Known rows, with every step that occurs
gadi-palim-gibop-bofe: [ -6.5  11.1   8.0  25.8   1.5  -2.7  10.3  -7.4   2.8   2.3  -8.5  13.2
   0.0  19.8   4.3 -64.8  -8.4 -26.9  -2.3   3.1  17.1]
palim-gibop-bofe-bifam-kitu-bomas-vemo: [ -3.4  20.7  -1.4   7.3   9.4   3.7   1.7  -7.4  -1.7   9.4 -10.2   4.7
  13.2  -0.9  -8.8 -33.1   7.1 -38.5  -4.1   6.8  21.2]
bomas-kitu: [-17.6   6.4   4.8   4.6  -6.4  -2.6 -10.2   9.0  -2.3  -8.9   9.8   6.9
  12.4   4.0  -6.0  11.1   0.2 -10.2   0.3   9.3   6.8]
bifam-kitu-bomas-vemo-gadi-palim-gibop-bofe: [-10.9  26.6   3.6  27.8  -5.8   0.5  24.9 -13.0   2.9   8.0 -18.3  14.8
   8.4  13.6   9.9 -52.4  10.4 -38.3 -11.6  15.3  22.5]
palim-gibop-bofe-bifam-kitu-bomas: [  1.8  20.3  -1.9   5.6   2.7   6.0  -0.3  -9.2  -5.9   6.1  -7.4  11.2
   5.9  -1.6 -10.6 -18.7  -0.2 -34.8   0.3   6.1  15.9]
gadi-vemo-bomas-kitu-bifam: [-22.2  21.2   4.7  -6.2 -14.4   8.3   5.8  -4.6  -1.2  -8.7  -2.4  10.8
  15.6  -4.5  -2.5   5.6   9.3 -20.5  -4.1  24.5   4.0]
kile-vemo-bomas-kitu-bifam: [-24.2  22.0   6.2  -3.1  -5.7   0.1   1.8  -4.7 -10.6  -3.3  17.0   7.4
   9.9  -1.7   8.2  26.1   8.3 -17.0  -8.9  19.9   3.5]
palim-gadi-vemo-bomas-kitu: [-20.5  11.2   5.3   9.0  -7.5  12.1   6.3   0.1  -5.8  -7.1 -11.8   3.2
  19.5  19.4 -22.3  12.8  12.6 -18.6  -5.9  16.7   6.9]
bomas-vemo-gadi-palim-gibop-bofe-bifam-kitu: [ -5.8  20.9   9.0  22.8   2.0  20.3  18.5 -17.9   1.1   7.4 -11.3  19.1
  17.5   7.9  -2.1 -62.8  13.3 -29.0 -11.8   3.8  24.8]
bofe-bifam-kitu-bomas-vemo: [ -7.2  20.1  -3.7  -6.6   0.3   2.2  -0.5   5.8  -2.7  -3.2  -4.0  10.0
  18.9 -19.7 -21.1   8.3  12.9 -25.6  -6.8  10.9  11.2]
bomas-kitu-bifam-bofe: [-13.6  16.3   8.3  -7.7  -5.5  -2.0  -0.9  -1.5   0.9  -5.7   1.8   8.4
  26.6 -21.1   4.2   4.4   4.5 -23.6   6.9  12.4   7.8]
gibop-bofe-bifam-kitu-bomas-vemo: [ -1.7  16.2  -1.3   8.3  -1.8   6.1  -4.6  -1.3   3.3   5.8  -4.7  10.1
  12.6 -14.0  -9.8  -0.4   7.4 -31.9   0.8   8.3  17.2]
palim-gadi-vemo-kile: [-10.2  13.5   6.1  17.1  -1.8  14.5  18.8  -3.8  -1.7  -4.2 -15.6 -10.7
   7.2   3.8 -18.7 -22.0  12.9  -6.9   2.1   8.6   8.1]
palim-gadi-vemo-bomas-kitu-bifam: [-20.6  18.3   6.1  -1.4  -3.3  12.2  11.8  -3.6  -6.4  -8.0 -17.5   1.1
  28.9   8.7 -11.7  11.5  13.7 -25.5  -4.6  25.4   4.3]
palim-gibop-bofe-bifam-kitu-bomas-vemo-kile: [ -1.2  24.5   1.6  15.5   3.3   7.8   8.6 -17.9   1.7   9.6  -9.9   0.0
   5.6  -0.7  -9.8 -29.6  13.0 -27.3   4.1  11.9  22.3]
vemo-gadi-palim-gibop-bofe-bifam-kitu: [ -0.5  20.3   8.6  20.7  -4.3  22.8  17.2 -20.0  -3.3   4.1  -8.5  25.3
  10.8   8.3  -4.3 -49.6   5.6 -25.5  -7.8   2.8  19.7]
gibop-bofe: [ -5.9   4.3   6.5  18.3  -9.2  -0.1  -5.4   3.6   4.4   3.3   4.4   2.8
  -5.9   1.0   9.8 -11.2  -5.4 -13.0  11.7   1.2  12.2]
gibop-bofe-bifam: [ -1.5   6.2   5.3  11.2  -2.5  11.3  -7.6   2.3   2.5   2.2   7.2   4.9
   5.1  -6.1  -4.0  -5.5  -3.9 -14.5  12.0  -2.0  11.9]
bofe-bifam-kitu: [ -1.5  12.8   2.1  -6.8  -6.3  12.7  -5.7   0.6  -6.4  -6.0   4.4  17.6
  11.2 -17.5 -21.3   6.7   6.6 -10.9  -3.1   2.2   8.8]
gibop-bofe-bifam-kitu-bomas-vemo-kile: [  0.4  20.0   1.2  16.4  -7.5  10.9   3.2 -11.6   7.2   5.7  -4.4   5.0
   5.1 -14.1 -11.4   3.9  13.6 -20.8   8.0  13.3  18.6]

Rows
[ -9.5  28.3   0.2   6.9  -8.2  10.0  21.4  -0.5  -0.5  -6.2  -9.5  22.9
  25.7 -13.6 -16.3  -6.6  17.3 -25.8 -12.9  16.0  11.6]
bofe-bifam-kitu-bomas-vemo-gadi-palim
[ -6.5  25.8   1.9  12.8   1.7  10.8  12.1  -9.5  -2.8  11.6  -8.2   3.2
  14.7   0.1   2.8 -27.5  14.8 -32.7  -2.1   8.7  20.5]
palim-gibop-bofe-bifam-kitu-bomas-vemo-gadi
[-18.7  16.4   8.9  17.9  -9.3   0.9  21.1   6.0   4.8  -5.0  -1.8   9.8
  14.6   2.4   6.0 -31.9  11.9 -11.2  -6.3   9.8  11.8]
bomas-vemo-gadi-palim
[-15.1  19.7   9.8  -9.4 -18.9  -2.8   3.5  -5.9   0.9  -5.7   3.0  13.7
  20.7 -13.6   5.8  29.0   9.5 -20.4  10.1  19.5   7.3]
vemo-bomas-kitu-bifam-bofe
[-19.7  24.5   9.3  -5.4  -9.5   0.5   5.1 -10.9  -6.6   0.9  13.6  12.0
  15.3 -16.3   7.3  21.0  12.0 -22.3  -3.6  14.2   7.7]
kile-vemo-bomas-kitu-bifam-bofe
[-16.0  16.6  -1.5   3.2  -1.6 -16.0   4.0  16.2   1.9  -3.3  -1.8  -4.2
  10.3  -6.7  -0.6  -1.8   5.8 -20.7   0.8  12.7   8.2]
kitu-bomas-vemo
[-11.0  18.5  -2.4   0.1  -7.0  -9.3   2.3   7.3  -0.3  -2.6  -6.4   7.0
   9.6 -11.9  -7.0   3.2  11.3 -24.0  -7.6  14.3  11.8]
bifam-kitu-bomas-vemo
[-17.3  16.7   5.4   4.7 -11.0  -3.0   4.9   0.4  -9.6   0.2  18.2   6.5
  -9.2   0.3   2.9  14.4   7.8  -6.0  -5.8   6.0   5.4]
kile-vemo-bomas
[-14.7  23.5   1.0   5.3 -14.0  -1.4  13.9   5.4  -1.6  -0.3  -3.2   5.0
  10.5 -10.8   4.5   9.4  18.9 -17.9  -5.2  15.8  11.3]
bifam-kitu-bomas-vemo-gadi
[-10.7  16.6   5.1  12.8 -13.0  10.6  13.1  -4.4   3.2  -5.3  -1.2  -0.2
  -5.0  -9.6 -10.0 -27.9   8.5  -1.0   2.2   8.0   7.7]
gadi-vemo-kile
[ -5.1  24.5   2.6  22.0 -10.0  15.5  17.9  -8.0   5.8   2.9 -10.0  22.7
  18.6  -6.9  -6.1 -14.7  12.4 -32.9  -6.1  13.5  18.0]
gibop-bofe-bifam-kitu-bomas-vemo-gadi-palim
[ -9.9  25.9  -0.6  -1.5  -7.6   9.4  11.0   4.1  -3.7  -1.5  -1.8   7.8
  20.7 -18.8  -9.4  13.4  20.2 -19.3  -4.3  12.5  10.5]
bofe-bifam-kitu-bomas-vemo-gadi
[-14.3  20.3   1.5  10.9  -7.2 -11.7  12.2   6.3   5.5  -3.0  -0.2 -10.4
   2.9  -6.8  -1.8   2.8  11.4  -9.6   8.2  17.4   9.5]
kitu-bomas-vemo-kile
[ -5.2  21.6   2.2  13.9  -9.3  14.0   6.8  -3.5   2.5   7.9  -2.6   8.4
  13.9 -12.1   0.4   5.3  15.2 -25.9   2.5  10.1  16.9]
gibop-bofe-bifam-kitu-bomas-vemo-gadi
[-11.2  32.7   0.5   5.3   2.7   6.8  26.9  -6.9  -5.8  -2.4 -15.1  17.7
  26.1  -0.3 -14.7 -40.7  17.1 -32.6 -17.5  14.1  15.6]
bofe-bifam-kitu-bomas-vemo-gadi-palim-gibop
[ -6.1  18.2  -3.1  -1.2 -13.5  -7.2   1.6   5.6  -4.8  -5.9  -2.8  13.7
   2.7 -12.1  -9.0  16.7   4.5 -20.5  -2.9  13.2   6.8]
bifam-kitu-bomas
[-19.8  21.8   1.6   7.1  -9.1  -8.4  15.8  13.6   0.5  -1.0   0.2  -6.7
  12.0  -5.6  10.3   4.3  13.7 -15.0   2.6  14.3   7.6]
kitu-bomas-vemo-gadi
[-13.6  16.9   8.4  16.3 -15.6   3.5  21.2   4.4   0.6  -8.5   0.7  16.1
   8.2   2.1   3.6 -18.5   4.3  -7.2  -2.4   9.1   7.0]
vemo-gadi-palim
[-10.8  26.4   4.3  23.6   6.4   5.0  25.5  -5.4   3.1   6.2 -11.2   5.8
  19.9  10.4   1.8 -51.4   5.7 -36.0  -3.0  10.1  18.4]
kitu-bomas-vemo-gadi-palim-gibop-bofe-bifam
[ -3.0  22.9  -0.1  15.6   8.8   4.7  10.9 -12.0   1.6   4.8 -18.0  19.2
  17.4   3.8 -15.6 -52.4   4.2 -45.3 -12.5  10.2  22.3]
gadi-palim-gibop-bofe-bifam-kitu-bomas-vemo
